Every row comes from one small tree of marks. The marks that hang from a mark follow it in brackets, in alphabetical order. Every link used is in the known rows. Which tree was each row made from?
Known rows:
X(Y(L Q)): [-.15,.01,.13,.12,.00,-.38,-.19,.03,.12,-.25,.03,-.34,-.04,.21,-.17,.17,.04,.17,-.46,.17,-.27,-.26,.07,.04,.01]
L(U Y(Q)): [-.02,.33,.23,-.21,-.15,-.31,-.36,-.22,.36,-.46,.03,-.04,-.31,-.05,-.39,-.12,.11,-.02,.29,.31,-.06,-.02,-.07,-.26,-.32]
Q(Y(L(D K) X)): [.00,-.72,.14,.36,.16,-.02,-.83,-.15,.75,-.11,-.35,.41,.02,.04,-.36,-.34,.12,-.07,.30,-.11,-.05,.25,.41,-.24,.05]
L(D(Q(Y)) K U): [-.40,.08,.12,.04,.10,.03,-.45,-.02,.51,-.19,-.05,.14,-.13,-.52,-.47,-.25,.19,.12,.56,.29,-.38,.24,.40,-.51,-.73]
D(Q(Y(L(U) X))): [-.13,-.37,.20,.11,.46,.23,-.39,-.47,.24,-.43,-.26,-.08,-.10,.26,-.04,.03,.40,-.23,-.09,.48,-.03,-.44,.04,-.49,-.27]
Y(L(D U) M X): [.12,-.69,.27,-.02,-.07,.09,-.62,-.51,.89,-.54,-.74,.57,-.73,.42,.03,-.46,-.27,-.35,-.16,-.14,.45,-.25,.04,-.30,.05]
Y(L Q): [-.06,-.13,.07,.19,.06,-.26,-.21,-.13,.01,-.28,-.35,-.22,-.13,.20,-.23,.08,.20,-.03,-.42,.22,.15,-.43,.19,-.09,.13]
D(Q(Y)): [-.19,.27,.10,-.02,.37,.14,-.04,.04,-.18,-.08,.13,-.36,.16,-.07,-.08,.27,.30,.26,.05,.36,-.29,.04,.14,-.23,-.32]
Y(M Q): [.01,.17,.12,.08,-.09,-.11,-.09,.02,.18,-.26,-.46,-.03,-.49,.17,-.14,-.12,-.10,.09,-.27,.20,.17,-.24,.12,-.07,.21]
X(B Y(M Q)): [-.06,.52,.05,-.37,-.08,-.14,.03,.16,.42,-.21,.08,-.14,-.40,.54,.07,-.13,-.20,.51,-.36,.12,-.36,-.12,-.10,.15,-.07]
D(Q(Y(L M X))): [-.05,-.33,.35,.22,.47,.35,-.32,-.44,.13,-.46,-.61,.07,-.23,.63,.26,.13,.11,.06,-.40,.43,.15,-.31,.14,-.28,.20]
D(Q(Y(M))): [-.19,.28,.25,-.04,.32,.20,-.05,-.07,-.06,-.31,-.18,-.18,-.20,.16,.06,.22,.03,.31,-.16,.36,-.02,.03,.14,-.21,-.10]
D(Q(Y(X))): [-.03,-.08,.11,.15,.42,.34,-.12,-.07,-.02,-.01,-.03,-.13,.10,.06,-.02,.18,.39,.00,.10,.39,-.28,-.10,.06,-.25,-.02]
X(B Y(Q)): [-.09,.54,-.10,-.34,-.04,-.16,.02,.24,.27,.00,.42,-.32,-.07,.29,-.08,-.01,.10,.40,-.18,.04,-.59,-.11,-.11,.13,-.23]
Y(M): [.01,.00,.15,-.03,-.03,.08,.00,-.11,.11,-.23,-.36,.19,-.35,.27,.16,-.09,-.26,.09,-.19,.02,.23,.00,.01,.02,.18]
X(Y(Q)): [-.11,.30,.05,-.01,-.08,-.30,-.03,.28,.17,.00,.30,-.32,-.07,-.11,-.22,.13,.05,.19,-.14,.12,-.45,-.08,-.01,.05,-.04]
Y(L): [-.03,-.27,.10,.08,.12,-.07,-.15,-.26,-.01,-.24,-.27,.03,.03,.29,.09,.05,.02,-.06,-.32,.05,.21,-.20,.09,-.03,.06]
Q(Y(L M)): [-.01,-.14,.29,-.01,.33,-.05,-.44,-.21,.26,-.52,-.36,-.09,-.25,.49,.04,.03,-.13,.18,-.26,.02,.36,.08,.15,-.10,.01]
S(D(Q(Y(X(B))))): [.18,.02,.15,-.37,.37,.19,-.26,-.07,.17,.04,.20,-.36,.09,.46,.16,.02,.35,.18,.28,.26,-.47,.12,-.06,-.18,-.23]
X(B Y(L Q)): [-.10,.25,-.02,-.22,.05,-.25,-.10,.02,.28,-.21,.15,-.34,-.04,.58,.01,.00,.08,.36,-.52,.10,-.39,-.32,-.01,.12,-.16]
Y(L X): [.14,-.63,.09,.26,.14,.13,-.22,-.34,.19,-.15,-.40,.24,-.02,.43,.14,-.06,.14,-.27,-.28,.06,.19,-.34,-.02,-.07,.34]
S(D(Q)): [-.06,.09,.23,-.12,.01,-.10,.01,-.06,-.27,.00,-.02,-.31,.05,.05,.11,.22,.13,.09,.06,.33,-.24,.01,.02,-.16,-.10]
L(Y): [.04,.17,.23,-.16,-.06,-.08,-.23,-.18,.10,-.24,.13,.10,.06,.17,.02,.09,-.08,.20,.28,.04,-.05,.30,-.09,.04,-.07]
Y(L(D K) X(B)): [.03,-.64,-.04,.07,-.09,.15,-.47,-.30,.74,-.02,-.45,.69,-.06,.48,.06,-.58,.05,.00,.03,-.17,-.10,-.03,.24,-.09,.06]

Write each row's tree:
[-.27,.27,.29,-.34,-.14,.03,-.35,-.34,.34,-.41,.06,.20,-.27,-.07,-.12,.01,.01,.13,.42,.15,-.25,.19,.02,-.31,-.57] -> L(D(Q) U Y)
[-.05,.19,.44,-.21,.25,-.06,-.25,-.03,-.01,-.28,-.13,-.41,-.19,.21,.06,.18,-.05,.30,.10,.29,-.07,.27,.08,-.22,-.15] -> S(D(Q(Y(M))))
[.11,-.31,-.07,-.06,-.04,.01,-.51,-.20,.65,-.10,-.36,.16,-.33,.58,-.16,-.32,.23,-.02,-.26,-.14,-.09,-.41,.23,-.04,.11] -> Y(L(D) Q X(B))
[-.12,.17,.22,.24,-.24,-.28,-.34,-.07,.26,-.23,-.15,.24,.04,-.17,-.38,-.11,.08,.23,.34,.39,-.23,.19,.24,-.12,.00] -> L(K Y(Q))
[-.25,-.37,.10,.25,-.24,-.37,-.64,-.19,.71,-.38,-.55,.27,-.36,-.26,-.63,-.50,.10,-.17,.05,.15,.02,-.24,.47,-.41,-.28] -> Y(L(D K U) Q)
[-.07,.17,.27,-.19,.31,-.16,-.23,.08,-.15,-.04,.23,-.61,.13,-.03,-.08,.27,.19,.21,.29,.27,-.30,.31,.09,-.21,-.32] -> S(D(Q(Y)))
[-.16,-.47,.23,.25,-.22,-.12,-.48,-.29,.55,-.37,-.77,.65,-.35,.22,-.04,-.40,-.37,.12,-.15,-.07,.28,.13,.42,-.14,.15] -> Y(L(D K) M)
[.16,-.28,-.06,.02,.08,.05,-.26,-.28,.32,-.15,-.34,.05,-.18,.69,.02,-.23,.34,-.07,-.45,.16,-.05,-.61,.02,-.06,.23] -> Y(L Q X(B))
[.17,-.15,.44,-.09,.31,.10,-.33,-.15,.21,-.20,-.29,-.15,-.25,.37,.16,.07,.02,.10,.13,.32,-.08,.14,.02,-.25,.10] -> S(D(Q(Y(M X))))
[-.31,-.13,.17,.06,.03,.06,-.23,-.27,-.05,-.19,-.32,.03,-.09,.20,.03,.16,.12,.12,-.27,.10,-.08,-.25,.30,-.17,-.16] -> Y(L(D(Q)))
[.03,.32,.33,-.07,-.17,-.19,-.28,-.17,.27,-.47,-.29,.10,-.43,.31,-.10,.00,-.17,.31,.00,.24,.13,.07,.01,-.02,.15] -> L(Y(M Q))
[-.32,.14,.43,.06,-.27,.09,-.33,-.31,.33,-.42,-.49,.71,-.28,.06,.00,-.14,-.25,.46,.28,.26,-.17,.36,.37,-.22,-.06] -> L(D(Q) K Y(M))
[-.16,-.20,.00,.00,-.30,-.13,-.41,-.08,.71,-.10,-.19,.52,-.28,-.45,-.41,-.55,-.11,-.11,.47,-.10,-.12,.20,.29,-.30,-.43] -> L(D K U)
[-.10,.01,.37,-.05,-.26,-.07,-.36,-.44,.61,-.62,-.42,.70,-.39,.11,-.01,-.40,-.38,.08,.39,.31,.15,.32,.05,-.27,-.21] -> L(K U Y(M))
[.04,-.82,.13,.55,.02,.06,-.28,-.35,.30,-.14,-.60,.58,.11,.19,.08,-.27,.12,-.27,-.12,.21,.04,-.24,.20,-.19,.33] -> Y(L(K) X)
[.17,-.52,.16,.18,.41,.07,-.50,-.23,.31,-.20,-.20,-.03,.08,.33,-.03,.02,.22,-.14,-.04,.01,.12,-.07,.03,-.16,.13] -> Q(Y(L X))
[-.05,-.13,.24,.19,-.01,-.18,-.23,-.25,.15,-.50,-.69,.00,-.48,.44,-.05,-.05,-.08,.07,-.61,.24,.37,-.46,.23,-.09,.27] -> Y(L M Q)
[.28,-.04,.04,-.29,.29,.36,-.32,-.13,.58,-.19,-.14,.19,-.28,.68,.21,-.28,-.02,.18,.00,-.04,.03,.08,-.08,-.01,.07] -> Q(Y(M X(B)))
[.14,-.16,.30,-.02,.35,.04,-.35,-.05,.07,.01,.05,-.34,.11,.06,.00,.16,.32,-.01,.36,.33,-.35,.17,-.02,-.28,-.08] -> S(D(Q(Y(X))))
[-.07,-.10,.51,-.11,.35,-.15,-.43,-.30,-.03,-.50,-.39,-.43,-.17,.54,.15,.24,-.06,.28,-.20,.34,.13,.09,.20,-.22,-.08] -> S(D(Q(Y(L M))))
[-.36,.10,.13,.19,.10,.06,-.37,.13,.23,.03,-.03,.08,.11,-.40,-.35,-.06,.18,.34,.41,.20,-.44,.36,.50,-.31,-.41] -> L(D(Q(Y)) K)
[.17,-.33,.03,-.33,.40,.16,-.54,-.40,.69,-.37,-.04,.02,-.12,.61,.00,-.34,.24,-.16,.05,.02,.03,-.22,-.14,-.26,-.34] -> Q(Y(L(U) X(B)))
[-.15,-.33,.15,.18,.19,-.18,-.58,-.27,.49,-.38,-.20,.11,.05,-.09,-.35,-.28,.11,-.07,.24,.26,.09,.06,.28,-.44,-.47] -> Q(Y(L(K U)))
[-.25,-.30,.11,.38,-.12,-.36,-.36,-.25,.42,-.42,-.52,.17,-.23,-.11,-.43,-.39,.14,-.22,-.12,.45,.09,-.45,.31,-.46,-.19] -> Y(L(K U) Q)
[.03,.16,.37,-.39,-.16,-.03,-.30,-.45,.49,-.66,-.22,.35,-.48,.32,.09,-.17,-.35,.08,.21,.14,.23,.20,-.14,-.17,-.25] -> L(U Y(M))
[.09,-.45,.38,.03,.43,-.05,-.51,-.28,.04,-.19,-.18,-.36,.14,.37,.07,.22,.36,-.03,.02,.33,-.12,-.05,.09,-.31,-.01] -> S(D(Q(Y(L X))))
